What can hang from each mark:
suzo: tebur
guke: zabobem
dinusa: geba mituz
zabobem: guke mituz
betib: geba mituz tebur
mipek: geba tebur
geba: betib mipek
mituz: betib zabobem
tebur: mipek suzo

Every row comes from one small tree of marks. The marks that hang from a mark follow it in brackets, in alphabetical order. Every link used is in the known rows. Which tree was each row made from?
Known rows:
mipek(geba(betib(mituz))): [4.8, 12.2, -8.1, -3.0, 8.4, -1.4, -5.8, -22.9, 5.8, 23.1, -12.0, -8.2, -0.6, 5.1, 3.1, 2.5, 12.4, 17.9, 12.7, 5.3, 2.4, -1.3, -28.4, -8.0]
geba(betib(mituz) mipek): [-1.3, 11.3, 0.5, -7.4, 7.5, 8.2, -9.4, -36.7, -5.7, 23.4, -12.0, -2.0, 5.3, 10.2, 1.8, -6.0, 10.1, 14.0, 8.1, 20.1, 0.0, 4.2, -20.6, -15.3]
suzo(tebur(mipek)): [-8.1, 10.5, 2.7, 11.8, -1.4, -8.5, -7.2, -25.5, -9.0, -1.9, -5.0, 16.4, -12.8, 9.3, -5.0, 0.4, -2.1, 8.4, -8.9, -6.5, 5.3, 3.9, 6.7, 3.2]
zabobem(mituz(betib)): [0.5, -11.6, 7.9, -9.5, 6.0, -3.3, 1.3, 27.9, 0.3, -3.2, 3.4, -5.0, 7.9, -3.9, -7.6, -2.5, -0.3, -12.6, 6.9, 20.3, 4.6, 3.0, 11.2, 11.3]
dinusa(geba mituz(betib(tebur))): [4.7, 7.3, 17.9, -14.3, 7.9, 26.5, -3.1, -11.8, -7.9, 14.1, -0.5, 1.4, 5.5, 1.3, -14.4, 1.5, -4.5, -12.6, -6.5, 44.6, 6.7, 9.3, -1.8, -0.2]
zabobem(guke mituz(betib(geba))): [-2.4, -12.4, 9.1, -11.8, 3.8, -5.7, 1.4, 33.5, 3.2, 4.2, 8.0, -15.7, 16.9, 5.4, -9.5, -6.7, 0.3, -3.2, 4.7, 16.5, -0.6, 4.7, 19.7, 13.4]
zabobem(mituz): [1.2, -2.1, -0.4, -5.8, 0.3, -8.0, 1.9, 21.7, -1.1, -4.6, 2.7, -1.5, 5.0, 0.1, -0.4, -0.3, 0.2, -6.2, 4.1, 6.0, 3.7, -2.8, 9.2, 5.8]
geba(betib mipek(tebur)): [-2.6, 17.4, 14.2, -2.0, 7.3, 5.0, -25.8, -51.2, -10.2, 27.9, -20.9, -4.1, -4.6, 8.3, 7.3, 6.3, 7.0, 5.7, 0.8, 22.0, -3.1, 3.6, -28.3, -15.2]
geba(betib(mituz(zabobem)) mipek(tebur(suzo))): [7.3, 25.5, 4.2, -8.8, 8.0, 19.0, -23.8, -50.2, -9.4, 28.9, -19.4, -5.8, -1.6, 0.2, -3.2, 1.2, 11.8, 9.5, 12.7, 24.6, 3.4, 2.4, -30.4, -14.2]
dinusa(mituz(zabobem)): [0.5, 9.3, -5.6, -11.8, 3.2, 22.5, 0.3, 22.7, 0.0, 12.3, 6.2, 4.8, 8.1, -3.3, -12.2, -1.7, 5.0, -2.0, -4.5, 12.0, 4.2, 0.9, 3.2, -3.0]
suzo(tebur(mipek(geba(betib(mituz))))): [-3.9, 20.9, -4.6, 9.2, 5.4, -9.0, -11.9, -43.4, -4.1, 16.6, -14.9, 10.4, -13.3, 13.6, -2.9, 2.4, 8.4, 23.3, 1.9, -2.1, 7.2, 2.7, -17.2, -3.8]
suzo(tebur(mipek(geba(betib(mituz(zabobem)))))): [-1.6, 23.3, -7.7, 4.1, 5.7, -0.5, -12.9, -34.0, -2.6, 19.0, -11.4, 7.0, -10.5, 10.2, -8.6, -2.0, 9.6, 25.2, -0.8, 1.5, 5.9, 0.9, -13.7, -4.0]
tebur(mipek): [-1.1, 10.4, -1.3, 7.6, 1.1, -0.6, -5.6, -9.3, -1.5, 1.9, -2.5, 6.2, 1.6, 7.0, 3.1, 3.8, -3.0, 7.3, -3.0, 1.5, 2.1, -2.3, 10.2, 5.3]
zabobem(guke mituz(betib(tebur))): [-3.4, -11.6, 11.6, -13.5, -1.9, -11.4, 0.5, 36.6, 2.6, 1.7, 8.4, -17.5, 15.7, 0.5, -7.4, -5.8, -3.7, -11.1, 4.6, 20.2, 3.6, 2.3, 18.6, 12.2]
mipek(geba(betib(mituz)) tebur(suzo)): [11.2, 25.1, -1.1, 1.4, 8.7, -0.6, -20.5, -50.3, -0.1, 26.8, -24.5, -8.8, -12.0, -2.5, 4.0, 15.9, 12.4, 10.9, 21.9, 6.3, 8.1, -1.6, -43.5, -6.3]
tebur(mipek(geba)): [2.0, 14.7, -4.7, 12.5, 4.1, -1.5, -7.5, -20.4, 5.9, 13.1, -9.9, 4.2, -1.2, 9.4, 4.6, 9.4, 0.4, 14.3, -3.3, -1.6, 0.2, -5.2, -1.8, 4.6]
tebur(mipek(geba) suzo): [7.7, 17.4, -4.5, 17.5, 5.2, 0.1, -10.8, -36.1, 4.6, 12.8, -15.3, 6.1, -3.3, 3.8, 4.8, 10.9, -2.6, 8.9, 4.6, 1.3, 8.5, -6.5, -0.4, 9.9]
mituz(betib): [-0.8, -10.5, 9.4, -4.3, 6.4, 4.9, -0.8, 5.8, 1.7, 0.6, 1.0, -4.3, 3.9, -4.5, -8.3, -3.1, -0.6, -7.3, 2.6, 16.1, 1.1, 6.7, 3.0, 5.9]
dinusa(mituz): [-3.1, 6.2, -1.8, -5.5, 2.8, 12.0, 1.6, 10.8, -0.9, 9.8, 2.0, 8.1, 4.2, 0.8, -6.1, 3.9, 3.5, -4.9, -0.6, 7.7, 6.2, 2.9, -0.8, -2.8]
mituz(betib(geba)): [-0.1, -5.9, 9.6, -7.3, 8.5, 5.7, 1.6, -11.8, -0.3, 6.9, -1.9, -1.3, 3.0, 3.3, -9.1, -1.0, -1.4, 3.6, 5.5, 19.2, -2.8, 7.8, 0.5, 5.6]
betib(mituz(zabobem(guke)) tebur(mipek suzo)): [7.2, 21.1, -8.4, -5.9, -6.3, 6.9, -2.2, -5.0, 0.2, 7.4, 2.7, -6.3, 9.6, 1.3, -8.5, -3.0, -2.6, 12.6, 10.3, 6.9, 8.9, -5.0, 11.2, 5.8]
guke(zabobem(mituz(betib))): [-1.6, -13.2, 9.9, -8.1, 4.2, -12.5, -4.6, 43.9, 10.1, -6.9, 7.2, -5.8, 20.5, -0.5, -6.8, -6.9, 2.1, -10.9, 2.9, 15.3, 0.6, -0.4, 22.0, 15.2]
tebur(mipek suzo): [4.5, 13.3, -1.0, 12.3, 2.0, 0.6, -9.0, -24.7, -3.2, 0.7, -7.9, 8.4, -0.4, 0.8, 3.1, 6.0, -6.0, 1.7, 4.1, 3.4, 10.2, -3.7, 11.0, 10.6]
tebur(mipek(geba(betib(mituz))) suzo): [8.8, 24.3, -8.8, 9.9, 9.6, -0.3, -14.3, -45.7, 2.3, 22.1, -18.6, 1.4, -1.0, 5.8, 6.0, 8.5, 5.2, 18.1, 15.4, 8.5, 12.1, -4.9, -14.7, 3.2]

Which tree is each row?
[3.4, 14.5, -7.7, -20.2, -6.0, 6.4, 7.8, -2.2, 1.5, 13.0, 6.7, -10.4, 9.1, 8.8, -12.6, -6.5, 2.1, 22.6, 10.0, 6.2, -4.9, -0.8, -1.4, -3.9] => betib(geba mituz(zabobem(guke)) tebur)
[4.7, 10.7, 4.2, -5.1, 6.1, 10.7, -7.2, -11.3, 5.6, 17.1, -4.5, -3.8, 4.0, 1.2, -10.8, 1.8, -4.1, 8.8, -1.4, 26.9, 0.1, -1.4, 2.3, 7.5] => mituz(betib(tebur(mipek(geba))) zabobem)
[6.8, 16.5, 0.2, 1.2, 5.4, -6.8, -13.7, -49.0, 2.1, 26.0, -19.5, -6.0, -6.0, 2.8, 8.4, 8.3, 0.2, 9.4, 11.3, 16.3, 7.5, -5.5, -25.2, -3.0] => mipek(geba(betib(tebur(suzo))))
[-2.0, -8.1, 11.8, -11.9, 0.7, -16.5, -3.9, 33.3, 8.2, -4.6, 5.5, -5.1, 18.4, 1.4, -6.0, -4.5, -2.5, -9.9, 5.3, 21.7, 1.1, -2.2, 18.8, 13.7] => guke(zabobem(mituz(betib(tebur))))
[5.9, 9.2, 8.5, 5.6, 6.2, 0.1, -9.0, -36.6, 2.5, 13.8, -13.7, 1.1, -1.4, 1.0, -3.4, 9.3, -7.8, 1.5, 9.2, 24.0, 9.2, 0.1, -1.3, 12.2] => mituz(betib(tebur(mipek(geba) suzo)))
[10.4, 30.2, -9.0, -9.4, -1.0, 10.0, 0.6, -42.7, -5.6, 11.5, -6.2, 7.6, 0.9, 7.5, -9.1, 3.9, -4.4, 24.6, 18.0, 15.2, 5.7, -4.5, 0.2, 3.7] => betib(geba mituz(zabobem) tebur(mipek suzo))
[9.2, 22.2, 5.3, 6.1, 9.2, -3.0, -26.1, -52.9, -0.6, 27.6, -26.1, -8.9, -13.6, -2.5, 8.3, 17.2, 7.3, 5.5, 12.6, 9.2, 6.6, -3.3, -37.7, -3.7] => mipek(geba(betib) tebur(suzo))
[12.7, 28.9, -12.7, -1.7, -0.2, 9.1, -3.2, -31.9, 3.6, 15.5, -9.7, 3.0, -0.7, 1.9, -6.2, 6.5, -0.4, 19.2, 13.9, 9.8, 9.0, -8.1, -8.1, 3.6] => betib(mituz(zabobem) tebur(mipek(geba) suzo))
[-5.5, 14.2, -0.4, 16.6, 1.4, -8.4, -9.2, -34.8, -2.3, 8.1, -11.9, 14.5, -15.7, 11.7, -3.5, 5.0, 0.9, 14.8, -9.1, -8.8, 3.5, 0.9, -3.8, 2.6] => suzo(tebur(mipek(geba)))
[3.8, 8.1, -10.9, -15.3, -1.0, 12.6, 6.7, 12.9, 3.9, 10.0, 8.9, -11.2, 12.1, 5.9, -14.0, -9.8, 8.1, 20.9, 6.5, -1.8, -5.6, 1.4, 2.8, -2.3] => betib(geba mituz(zabobem(guke)))
[11.6, 28.7, 2.8, -12.7, 5.6, 17.1, -13.1, -36.7, -10.5, 17.5, -5.6, -6.6, 3.7, 8.4, -3.6, -4.1, 0.0, 15.6, -0.7, 34.2, 3.6, -1.8, -9.0, -7.0] => dinusa(geba(betib(mituz(zabobem) tebur(mipek))))
[-4.9, 3.0, 10.7, -10.8, 11.6, 24.1, -1.2, -16.7, -3.3, 24.3, -5.5, 9.6, 9.1, 9.1, -13.5, 1.4, 2.6, 0.4, 0.1, 32.6, -0.1, 11.8, -2.7, -2.8] => dinusa(mituz(betib(geba(mipek))))
[3.8, 3.8, 17.7, -7.1, 9.2, 4.9, -11.3, -27.4, -7.5, 12.5, -14.0, -0.2, 1.1, 2.7, -7.0, 7.0, -0.5, -6.5, 12.7, 31.8, 2.2, 5.4, -3.6, 7.8] => zabobem(mituz(betib(geba(mipek(tebur(suzo))))))
[-2.8, 2.2, 16.9, -10.1, 5.5, 8.0, -2.3, -44.7, -4.6, 18.7, -9.9, 2.2, 2.5, 11.9, -7.6, 0.6, -6.1, 7.5, 4.4, 34.8, -5.8, 8.1, -5.6, -1.6] => mituz(betib(geba(mipek) tebur))
[-2.2, 5.3, -5.0, -11.6, 0.0, 21.5, -0.7, 40.9, 3.9, 14.4, 11.5, -5.7, 15.5, -1.3, -13.3, -6.3, 6.2, -2.5, -8.8, 6.5, 3.0, 1.5, 11.8, -1.6] => dinusa(mituz(zabobem(guke)))
[5.4, 19.8, 0.5, -8.3, -0.8, 8.3, 2.3, -67.8, -7.8, 17.8, -14.6, 8.8, -1.3, 12.6, -4.3, 3.4, -2.7, 17.9, 20.1, 19.4, 1.8, 2.2, -15.8, -6.7] => betib(geba(mipek) mituz tebur(suzo))
[1.1, 7.2, 8.1, 1.5, 5.4, -0.9, -5.7, -23.8, 4.2, 14.3, -9.6, -0.1, 0.3, 5.6, -3.3, 8.0, -5.7, 6.0, 3.3, 22.1, 2.4, 0.7, -2.0, 8.0] => mituz(betib(tebur(mipek(geba))))
[-5.9, 18.2, 0.8, 13.4, 5.6, -11.4, -16.5, -46.1, -4.7, 17.2, -16.2, 10.5, -14.9, 13.5, 0.8, 4.1, 3.7, 18.2, -6.1, 0.5, 5.6, 1.0, -11.9, -1.1] => suzo(tebur(mipek(geba(betib))))
[7.8, 26.5, -12.5, -5.9, -1.3, 7.0, -0.1, -18.2, 5.1, 16.6, -4.9, 0.8, 1.6, 7.1, -6.6, 4.7, 2.2, 23.3, 8.1, 7.1, 1.6, -7.5, -8.5, -1.3] => betib(mituz(zabobem) tebur(mipek(geba)))
[4.9, 6.1, 15.4, -20.0, 5.4, 35.1, -5.3, 17.0, -2.9, 18.8, 9.4, -12.6, 16.3, -0.4, -21.9, -8.6, -1.9, -9.9, -14.3, 42.7, 3.4, 7.6, 10.3, 1.1] => dinusa(geba mituz(betib(tebur) zabobem(guke)))
[0.2, -11.6, 6.1, -10.7, 3.4, 13.7, -2.9, 38.7, 7.2, 6.4, 11.8, -19.2, 16.0, -6.5, -16.5, -13.7, 2.3, -4.4, -6.5, 14.6, -2.5, 5.3, 16.8, 7.5] => mituz(betib zabobem(guke))
[9.6, 13.5, 4.1, -9.4, 8.4, 13.1, -8.9, -27.4, -8.6, 11.6, -4.9, -9.4, 2.1, 4.5, -1.0, -6.1, 5.9, 7.1, 1.7, 23.6, 2.6, 3.6, -16.3, -9.1] => dinusa(geba(betib(mituz)))
[2.0, 8.3, -7.8, -14.8, 3.2, 6.5, -6.4, 14.3, 1.8, 16.2, 4.2, -18.7, 12.6, 0.6, -5.6, -13.0, 11.9, 13.3, 6.4, 8.0, 1.9, 0.2, -6.0, -7.1] => geba(betib(mituz(zabobem(guke))))
[-0.5, 17.2, 4.9, -17.0, 7.5, 23.2, -2.1, -7.3, -3.1, 22.4, 0.5, 9.0, 9.0, 6.6, -17.9, 3.3, -3.5, 7.6, 1.0, 36.9, 4.2, 4.5, 7.6, 4.3] => dinusa(mituz(betib(geba tebur(mipek)) zabobem))
[7.1, 22.2, -1.0, 10.6, -0.3, -5.3, -8.9, -47.4, 1.4, 14.2, -15.9, 6.0, -6.2, 5.6, 5.7, 13.7, -8.2, 9.5, 7.3, 8.8, 8.6, -7.9, -4.6, 7.3] => betib(tebur(mipek(geba) suzo))
[-1.9, 12.9, 5.8, -4.0, 7.9, 11.9, -3.4, -11.3, 2.8, 23.7, -7.2, 8.3, 4.3, 5.9, -8.8, 11.1, -1.4, 1.1, 2.4, 27.1, 8.1, 3.6, -3.6, 4.6] => dinusa(mituz(betib(tebur(mipek(geba)))))
[2.7, 22.0, 3.7, 1.3, 3.2, -7.4, -17.1, -49.0, -7.9, 16.1, -14.6, 1.2, -1.8, 5.6, 9.3, 6.0, -6.3, 8.3, 10.1, 22.7, 12.4, -4.4, -5.9, 1.4] => geba(betib(tebur(mipek suzo)))
[7.1, 27.5, -5.5, -3.1, -1.5, -0.3, 2.2, -54.5, -6.7, 9.3, -10.5, 11.1, -2.3, 11.8, -2.8, 9.0, -6.1, 21.9, 21.9, 11.0, 7.8, -2.5, -4.0, 4.2] => betib(geba mituz tebur(mipek suzo))
[9.3, 13.0, 4.6, -1.4, 6.7, 12.0, -10.2, -23.5, 4.3, 16.5, -9.0, -2.4, 2.7, -3.8, -10.3, 3.5, -6.2, 4.8, 4.4, 28.7, 6.7, -2.6, 3.1, 11.8] => mituz(betib(tebur(mipek(geba) suzo)) zabobem)
[6.4, 18.6, -8.3, -20.7, -3.1, 9.5, 8.6, -20.3, -2.4, 11.0, 0.9, 0.0, 1.4, 6.9, -12.5, -1.3, 0.9, 23.0, 14.3, 11.6, -3.3, -1.3, -10.1, -5.5] => betib(geba mituz(zabobem) tebur)
[0.3, -0.9, 8.6, -18.4, 0.8, 9.8, -0.7, 6.8, 3.2, 14.7, 6.9, -16.2, 12.6, 3.2, -16.6, -8.6, -3.9, 8.2, -0.2, 24.6, -5.5, 4.6, 10.9, 5.6] => mituz(betib(geba tebur) zabobem(guke))
[6.4, 9.1, 15.4, -8.7, 10.7, 25.0, -15.0, -39.6, -4.9, 21.7, -13.0, -2.6, 0.6, -0.7, -15.2, 1.6, 1.2, 3.6, 4.0, 33.5, -4.3, 7.5, -8.2, 1.0] => mituz(betib(geba(mipek(tebur(suzo)))) zabobem)
[5.1, 0.0, 10.3, -12.6, 4.5, -5.2, 0.6, -12.4, -4.7, 3.2, -4.9, -0.9, 3.7, 0.5, -7.5, 3.1, -7.9, -5.4, 17.4, 31.4, 7.5, 1.5, 7.1, 13.5] => zabobem(mituz(betib(geba tebur(suzo))))
[1.5, -4.8, 11.5, -12.4, 0.5, -8.8, -0.4, 9.7, -0.1, 6.0, 2.3, -14.0, 13.1, 2.9, -8.5, -2.6, -6.5, -5.6, 12.5, 24.9, 6.1, 2.2, 17.1, 15.5] => zabobem(guke mituz(betib(geba tebur(suzo))))
[9.0, 24.7, 0.0, -9.7, 3.9, 23.8, -8.3, -49.4, -6.8, 21.0, -13.4, 2.3, -2.5, 5.2, -11.4, 3.8, 7.5, 18.2, 13.2, 14.2, -3.9, 2.7, -20.8, -8.6] => betib(geba(mipek(tebur(suzo))) mituz(zabobem))
[7.9, 23.6, 15.3, -7.3, 9.6, 21.3, -22.7, -59.5, -14.4, 25.1, -18.1, -8.0, -2.7, 10.0, 0.4, 1.3, 8.7, 7.8, -1.1, 32.3, -2.6, 6.4, -31.8, -17.8] => dinusa(geba(betib(mituz) mipek(tebur)))
[11.7, 26.8, -12.0, 4.9, 10.0, 8.9, -15.5, -35.9, 3.4, 24.1, -15.2, -1.1, 1.5, 2.2, 0.5, 3.8, 6.4, 19.7, 11.6, 11.7, 10.8, -6.9, -11.8, 2.9] => tebur(mipek(geba(betib(mituz(zabobem)))) suzo)
[2.9, 5.9, 11.4, 1.4, 3.8, 0.8, -7.5, -28.2, -3.3, 4.9, -7.6, 3.7, 1.1, -1.4, -4.6, 5.0, -10.7, -4.2, 8.9, 26.0, 10.4, 2.1, 8.0, 13.0] => mituz(betib(tebur(mipek suzo)))
[-3.8, 13.6, 10.3, -6.6, 3.4, 0.9, -15.2, -52.8, -8.6, 27.1, -15.8, -1.4, 0.7, 12.6, 7.4, -0.3, -1.3, 8.8, 1.5, 30.1, -1.0, 1.0, -18.1, -14.1] => geba(betib(tebur) mipek)
[6.1, 22.1, -0.2, -13.5, 3.9, 15.1, -12.6, -51.2, -7.7, 27.3, -14.2, -3.0, 3.9, 4.5, -2.7, -5.8, 3.7, 13.4, 13.4, 32.9, 5.8, -0.1, -19.9, -12.9] => geba(betib(mituz(zabobem) tebur(suzo)) mipek)
[-0.7, 16.5, 0.3, -17.3, 0.5, 10.8, -10.8, -23.5, -3.1, 30.2, -5.2, -14.0, 12.8, 10.9, -4.1, -11.8, 7.0, 17.6, 4.4, 26.0, -1.9, 1.1, -13.0, -15.8] => geba(betib(mituz(zabobem(guke)) tebur) mipek)
[12.5, 21.1, 3.6, -18.7, 4.8, 17.7, -8.9, -29.3, -9.4, 15.9, -3.8, -10.8, 2.6, 3.3, -6.2, -7.1, 2.3, 10.9, 1.0, 33.5, 1.9, 0.1, -16.6, -11.0] => dinusa(geba(betib(mituz(zabobem) tebur)))
[8.9, 17.0, -7.2, -16.0, -5.4, 8.3, 4.6, -16.2, -0.2, 12.3, 2.1, -8.3, 7.2, 3.8, -12.5, -4.4, -0.5, 18.1, 16.9, 8.9, 2.5, -2.0, -0.4, 0.9] => betib(geba mituz(zabobem(guke)) tebur(suzo))
